What can hang from each mark
q539: q375 q398
q398: q123 q539
q530: q2 q778
q931: q279
q279: q375 q931
q577: q375
q778: q530 q539
q375: q279 q539 q577

Known rows, with every way that one mark hangs from another
q931(q279): 1.24  1.65  2.79  -2.42  0.92  0.69  0.21  3.03  -0.72  1.20  -4.42  1.18  2.47  -0.04  -2.15  -1.61  3.14  2.13  0.69  -0.75  2.65  3.44
q398(q123 q539(q375(q577))): 2.52  0.37  5.89  -1.86  -1.09  3.04  1.90  -0.50  -1.03  -3.80  -2.82  4.93  2.57  1.68  1.77  0.90  4.70  -0.15  2.66  2.44  -0.95  -0.23
q778(q530): 2.75  0.43  1.66  -2.85  1.49  0.57  1.24  2.45  -1.85  -1.81  -1.13  2.71  2.62  -0.18  -0.41  0.38  5.25  1.84  1.02  -1.43  -1.36  2.43
q539(q398(q123)): 1.59  1.80  4.19  -1.93  -0.43  0.79  1.04  -1.16  -0.68  -0.66  -3.80  4.49  2.86  -0.19  -0.85  1.24  5.65  -1.07  2.14  2.13  -2.11  1.97
q577(q375): 3.67  1.31  3.82  -0.88  0.35  0.92  -0.41  3.73  0.33  -2.26  -3.94  2.61  3.05  1.53  -0.67  -0.94  3.94  0.22  0.71  -0.58  1.03  2.28
q279(q375(q539(q398)) q931): 0.49  2.74  2.06  -0.99  -1.07  0.14  -2.68  5.24  2.13  1.85  -6.13  3.64  1.71  2.20  -2.80  -1.09  1.92  1.80  2.25  1.26  0.22  3.98
q778(q530 q539(q375(q279))): 3.10  1.10  3.74  -2.23  -0.81  3.62  1.29  0.56  -2.02  -2.82  1.43  4.66  4.47  0.73  -2.34  -1.15  5.73  0.50  0.36  -0.03  1.10  0.89
q398(q539(q375(q279(q931) q577))): 2.75  2.29  5.38  -1.80  -2.13  2.58  1.10  2.26  -0.95  -2.04  -3.28  3.77  3.40  3.07  0.36  -1.72  3.09  0.96  1.01  0.41  2.08  0.33
q375(q279): 2.68  2.89  4.61  -2.79  0.29  -0.33  0.19  1.88  -0.38  0.66  -3.49  1.43  3.62  1.50  0.10  -1.93  4.36  0.79  0.32  -1.65  1.65  2.76
q530(q2 q778(q539(q375 q398))): 2.04  2.40  2.55  -0.83  -0.07  3.70  2.24  0.26  -4.22  -3.20  2.76  4.23  2.96  -0.85  -4.54  0.81  7.85  -0.88  0.37  -0.79  -2.01  2.69
q375(q539(q398)): 0.18  1.72  3.43  -0.78  -1.85  0.86  -0.14  3.49  0.47  -1.16  -4.46  3.82  0.27  0.25  -0.09  2.03  3.17  -0.29  2.40  2.95  -1.76  3.13
q539(q375(q577) q398(q123)): 3.18  2.00  3.71  -0.10  -2.76  3.18  1.03  -1.03  -0.48  -1.86  -2.85  5.98  1.80  1.42  -0.23  0.78  4.42  -1.16  2.69  4.44  -0.70  0.49
q530(q2 q778(q539)): 1.82  2.00  2.37  -2.08  2.04  2.17  1.23  1.37  -4.08  -2.47  2.38  2.68  3.00  -1.61  -4.15  0.24  7.88  0.97  0.36  -3.04  -2.36  4.32
q398(q123 q539(q375)): 1.70  0.20  6.64  -2.33  -0.53  2.55  2.81  -0.58  -1.31  -3.60  -2.92  4.19  3.12  1.13  1.67  1.45  5.06  -1.36  1.80  1.94  -0.52  -0.71
q577(q375(q279(q931) q539)): 2.62  2.87  4.91  -0.67  -1.53  0.22  -2.12  5.64  1.42  -0.05  -5.06  2.53  4.63  4.49  -1.40  -2.60  3.23  1.99  0.58  -1.01  1.66  2.60
q778(q530(q2) q539(q375)): 3.15  0.01  2.07  -1.60  0.18  3.81  2.30  1.45  -3.44  -4.09  2.85  4.94  3.60  -0.69  -3.24  0.63  6.75  0.75  0.29  -0.59  -1.02  1.49
q931(q279(q375(q539 q577))): 1.80  1.52  1.06  -1.13  -0.14  0.93  -3.07  5.14  1.77  1.44  -5.43  2.45  0.98  2.00  -1.88  -2.30  1.59  4.18  3.04  0.66  1.17  4.93
q539(q398): 1.58  2.17  3.20  -1.58  -0.76  0.89  1.01  0.91  -0.70  -0.94  -3.82  3.76  1.72  -0.49  -1.12  0.90  4.38  -1.07  1.40  1.66  -0.69  2.47
q931(q279(q375(q577))): 2.69  1.75  0.97  -1.74  0.75  0.90  -2.40  3.70  1.01  1.66  -4.95  2.19  1.86  1.54  -2.35  -3.12  2.28  3.84  2.28  -0.43  2.06  4.64
q398(q123): 1.79  1.10  4.72  -2.68  1.37  0.32  0.80  0.08  -0.61  -0.48  -3.55  2.73  2.66  -0.35  0.31  0.68  5.30  0.17  1.78  0.39  -0.89  2.28
q279(q375(q577)): 3.65  1.67  1.13  -1.37  0.73  0.61  -2.62  3.49  1.60  -0.11  -4.23  3.14  0.61  1.17  -0.27  -1.72  2.51  2.30  2.85  0.23  -0.01  4.34
q778(q539(q375)): 1.63  1.42  4.72  -1.33  -0.88  3.86  1.11  1.31  -0.90  -2.61  -1.14  4.09  1.72  -1.28  -1.98  0.13  3.71  -1.57  0.70  2.22  2.72  1.48
q375(q279 q539 q577): 2.53  2.82  3.62  -0.91  -2.06  0.48  -2.42  4.30  1.12  0.05  -4.05  3.01  1.49  3.06  1.05  -1.56  2.71  3.17  2.74  0.83  -0.48  4.03
q778(q539): 1.17  1.47  4.35  -2.28  0.35  2.38  0.12  1.29  -0.77  -1.89  -1.80  3.65  2.07  -2.07  -2.35  -0.09  4.24  -0.34  1.06  0.87  1.06  3.20
q279(q375(q539) q931): 0.65  2.38  2.18  -1.46  0.02  -0.14  -2.86  6.38  2.18  1.97  -6.01  2.44  1.44  2.01  -2.04  -1.51  1.44  2.60  1.91  0.07  1.16  4.20

Rows
3.01  2.19  5.46  -0.39  -2.13  0.58  -1.48  2.35  1.34  -1.39  -4.53  4.26  4.75  4.35  -0.59  -0.98  4.95  0.31  1.87  1.03  -1.24  1.97 : q577(q375(q279 q539(q398(q123))))
2.64  2.66  3.29  -1.59  0.70  3.02  1.85  0.98  -4.05  -2.32  2.98  2.76  3.92  0.17  -3.80  -0.72  7.76  0.31  -0.19  -2.73  -0.66  2.94 : q530(q2 q778(q539(q375(q279))))
1.45  2.35  3.81  -1.76  0.33  3.72  1.22  0.97  -2.52  -2.56  1.00  3.04  1.88  -0.93  -2.68  -0.12  5.50  -0.91  0.62  0.03  0.85  2.31 : q530(q778(q539(q375)))
0.79  1.63  1.69  -1.35  -0.43  0.69  -2.03  4.12  1.47  1.57  -5.64  2.67  1.67  1.65  -2.53  -1.47  2.33  2.34  2.37  1.10  0.89  4.26 : q931(q279(q375(q539(q398))))
2.70  0.00  1.65  -2.50  1.48  2.32  1.27  1.47  -3.33  -3.36  2.20  4.49  4.00  -1.55  -3.69  0.47  7.39  1.98  0.68  -1.94  -2.56  3.19 : q778(q530(q2) q539)
2.47  0.17  2.32  -2.26  0.34  2.64  1.52  -1.64  -3.38  -3.31  2.10  6.60  5.21  -1.06  -4.40  1.21  9.04  0.96  1.60  -0.14  -4.84  2.47 : q778(q530(q2) q539(q398(q123)))
1.89  3.82  3.63  -1.06  -2.32  0.32  -2.91  5.28  1.12  1.82  -4.86  2.97  2.60  3.68  -0.73  -2.74  2.10  4.24  2.10  0.08  0.84  4.11 : q375(q279(q931) q539 q577)
3.35  4.18  3.62  -0.23  -3.87  2.56  0.21  1.21  -0.37  0.40  -3.51  4.89  3.41  3.43  -1.80  -2.27  3.22  0.22  1.03  2.21  2.39  0.91 : q539(q375(q279(q931) q577) q398)
2.32  3.07  4.28  -0.70  -3.12  0.78  -2.15  1.13  1.03  0.12  -4.18  5.12  2.73  3.54  0.36  -0.69  4.29  2.16  3.69  2.62  -2.77  3.30 : q375(q279 q539(q398(q123)) q577)
0.56  3.49  4.80  -1.91  -1.43  -0.47  -1.36  5.14  0.71  2.01  -5.07  1.75  3.32  2.91  -0.94  -1.88  2.74  2.42  0.79  -0.72  1.65  3.35 : q375(q279(q931) q539)
3.60  3.59  3.89  -0.84  -2.16  2.07  -0.04  2.98  -0.19  0.62  -3.27  2.95  2.99  3.18  -0.69  -2.95  2.50  1.49  0.54  0.35  3.91  1.31 : q539(q375(q279(q931) q577))
2.37  1.16  4.48  0.03  -1.68  1.20  -1.05  3.03  1.21  -2.49  -4.55  4.59  2.88  2.52  -0.60  0.69  4.37  -0.19  2.36  2.22  -1.92  2.11 : q577(q375(q539(q398(q123))))
1.00  2.71  5.44  -1.55  -2.23  0.10  -0.61  0.96  0.68  0.33  -4.33  3.92  3.47  2.78  0.15  0.15  4.92  0.31  2.37  1.84  -2.01  2.55 : q375(q279 q539(q398(q123)))
2.17  1.97  2.67  -1.32  1.05  3.34  2.08  1.43  -4.16  -3.00  2.90  3.04  2.72  -0.98  -3.83  0.38  7.40  -0.06  0.06  -1.94  -1.09  3.04 : q530(q2 q778(q539(q375)))
1.83  2.10  6.10  -2.30  -1.58  2.08  2.12  2.14  -1.20  -1.85  -3.43  2.98  3.88  2.64  0.24  -1.19  3.46  -0.24  0.18  -0.02  2.60  -0.15 : q398(q539(q375(q279(q931))))
2.52  3.37  4.81  -1.55  -1.38  1.44  1.16  2.84  -0.58  0.83  -3.39  2.01  3.58  2.59  -0.84  -2.26  3.00  0.02  -0.49  -0.28  4.53  0.75 : q539(q375(q279(q931)))
1.94  0.80  2.40  -2.34  -0.52  3.00  0.80  -0.35  -2.13  -3.10  0.53  6.00  3.68  -1.34  -3.68  0.57  6.42  0.36  1.45  1.09  -2.22  2.34 : q778(q530 q539(q398))
1.54  2.93  1.10  -0.36  -1.82  0.76  -3.88  5.37  2.46  1.67  -5.99  4.60  1.13  2.80  -2.62  -1.80  1.46  3.27  3.25  1.86  -0.43  4.52 : q279(q375(q539(q398) q577) q931)
1.69  1.82  0.96  -0.81  -1.05  1.20  -3.00  4.16  1.65  1.41  -5.50  3.50  1.16  2.08  -2.46  -2.02  1.96  3.53  3.21  1.65  0.34  4.72 : q931(q279(q375(q539(q398) q577)))
0.38  3.95  4.62  -1.38  -2.77  -0.05  -1.10  3.67  0.68  1.91  -5.18  3.38  3.63  3.14  -1.87  -1.36  3.29  1.42  1.18  0.80  0.42  3.03 : q375(q279(q931) q539(q398))
1.00  3.04  4.63  -1.27  -2.50  0.15  -0.61  2.67  0.66  0.21  -4.33  3.37  2.59  2.53  -0.05  -0.14  3.89  0.33  1.79  1.46  -0.93  2.97 : q375(q279 q539(q398))
1.69  2.56  1.27  -0.80  -0.74  0.47  -4.07  6.53  2.49  1.77  -5.86  3.34  0.81  2.61  -1.85  -2.23  0.96  4.07  2.96  0.67  0.53  4.84 : q279(q375(q539 q577) q931)
2.12  1.79  4.64  -0.80  -1.99  2.62  2.29  -1.14  -0.83  -1.65  -2.99  5.03  2.36  0.77  -0.35  1.46  4.94  -2.65  1.62  3.80  -0.09  -0.13 : q539(q375 q398(q123))
2.54  3.21  4.78  -0.24  -2.65  0.53  -1.93  4.52  1.35  -0.17  -5.19  3.78  4.86  4.63  -2.16  -2.23  3.66  1.14  0.92  0.14  0.67  2.37 : q577(q375(q279(q931) q539(q398)))
1.92  0.49  3.21  -2.63  -0.23  2.94  0.86  -1.97  -2.10  -2.94  0.54  6.57  4.59  -1.03  -3.51  0.90  7.46  0.29  2.03  1.48  -3.32  1.93 : q778(q530 q539(q398(q123)))
3.84  3.40  3.67  -0.12  -3.68  2.74  0.64  0.42  -0.34  -0.91  -2.78  4.98  2.52  2.90  -0.43  -1.33  3.67  -0.63  1.51  2.77  1.33  0.85 : q539(q375(q279 q577) q398)
1.55  3.61  4.44  -2.15  -0.16  3.30  0.69  1.17  -2.44  -0.74  0.50  2.78  3.79  0.62  -3.83  -2.00  5.49  0.13  -0.08  -1.20  2.11  2.30 : q530(q778(q539(q375(q279(q931)))))
2.88  2.10  2.11  -0.87  0.60  3.73  1.25  1.53  -3.98  -3.11  2.92  3.66  2.29  -0.57  -3.74  -0.08  7.11  0.90  0.72  -1.56  -1.49  3.35 : q530(q2 q778(q539(q375(q577))))
3.84  3.07  4.83  -1.38  -0.42  0.15  -1.24  3.88  0.44  0.22  -4.49  2.19  5.72  3.82  -2.06  -3.65  4.04  1.54  -0.26  -2.39  2.77  2.24 : q577(q375(q279(q931)))
2.89  2.85  1.11  -1.50  0.39  0.40  -3.27  4.76  1.56  2.03  -5.26  2.99  1.96  1.96  -2.51  -3.17  1.81  3.67  2.07  -0.69  1.64  4.44 : q279(q375(q577) q931)
2.29  3.60  5.65  -1.25  -2.77  1.88  1.48  -0.99  -0.63  0.80  -3.61  4.66  5.08  3.15  -1.70  -1.17  5.03  -1.34  0.69  2.03  1.62  -0.19 : q539(q375(q279(q931)) q398(q123))
2.21  2.50  3.25  -1.37  -0.18  4.13  0.48  1.09  -2.36  -2.68  1.06  3.63  1.47  -0.52  -2.63  -0.54  5.16  0.08  1.30  0.42  0.47  2.71 : q530(q778(q539(q375(q577))))
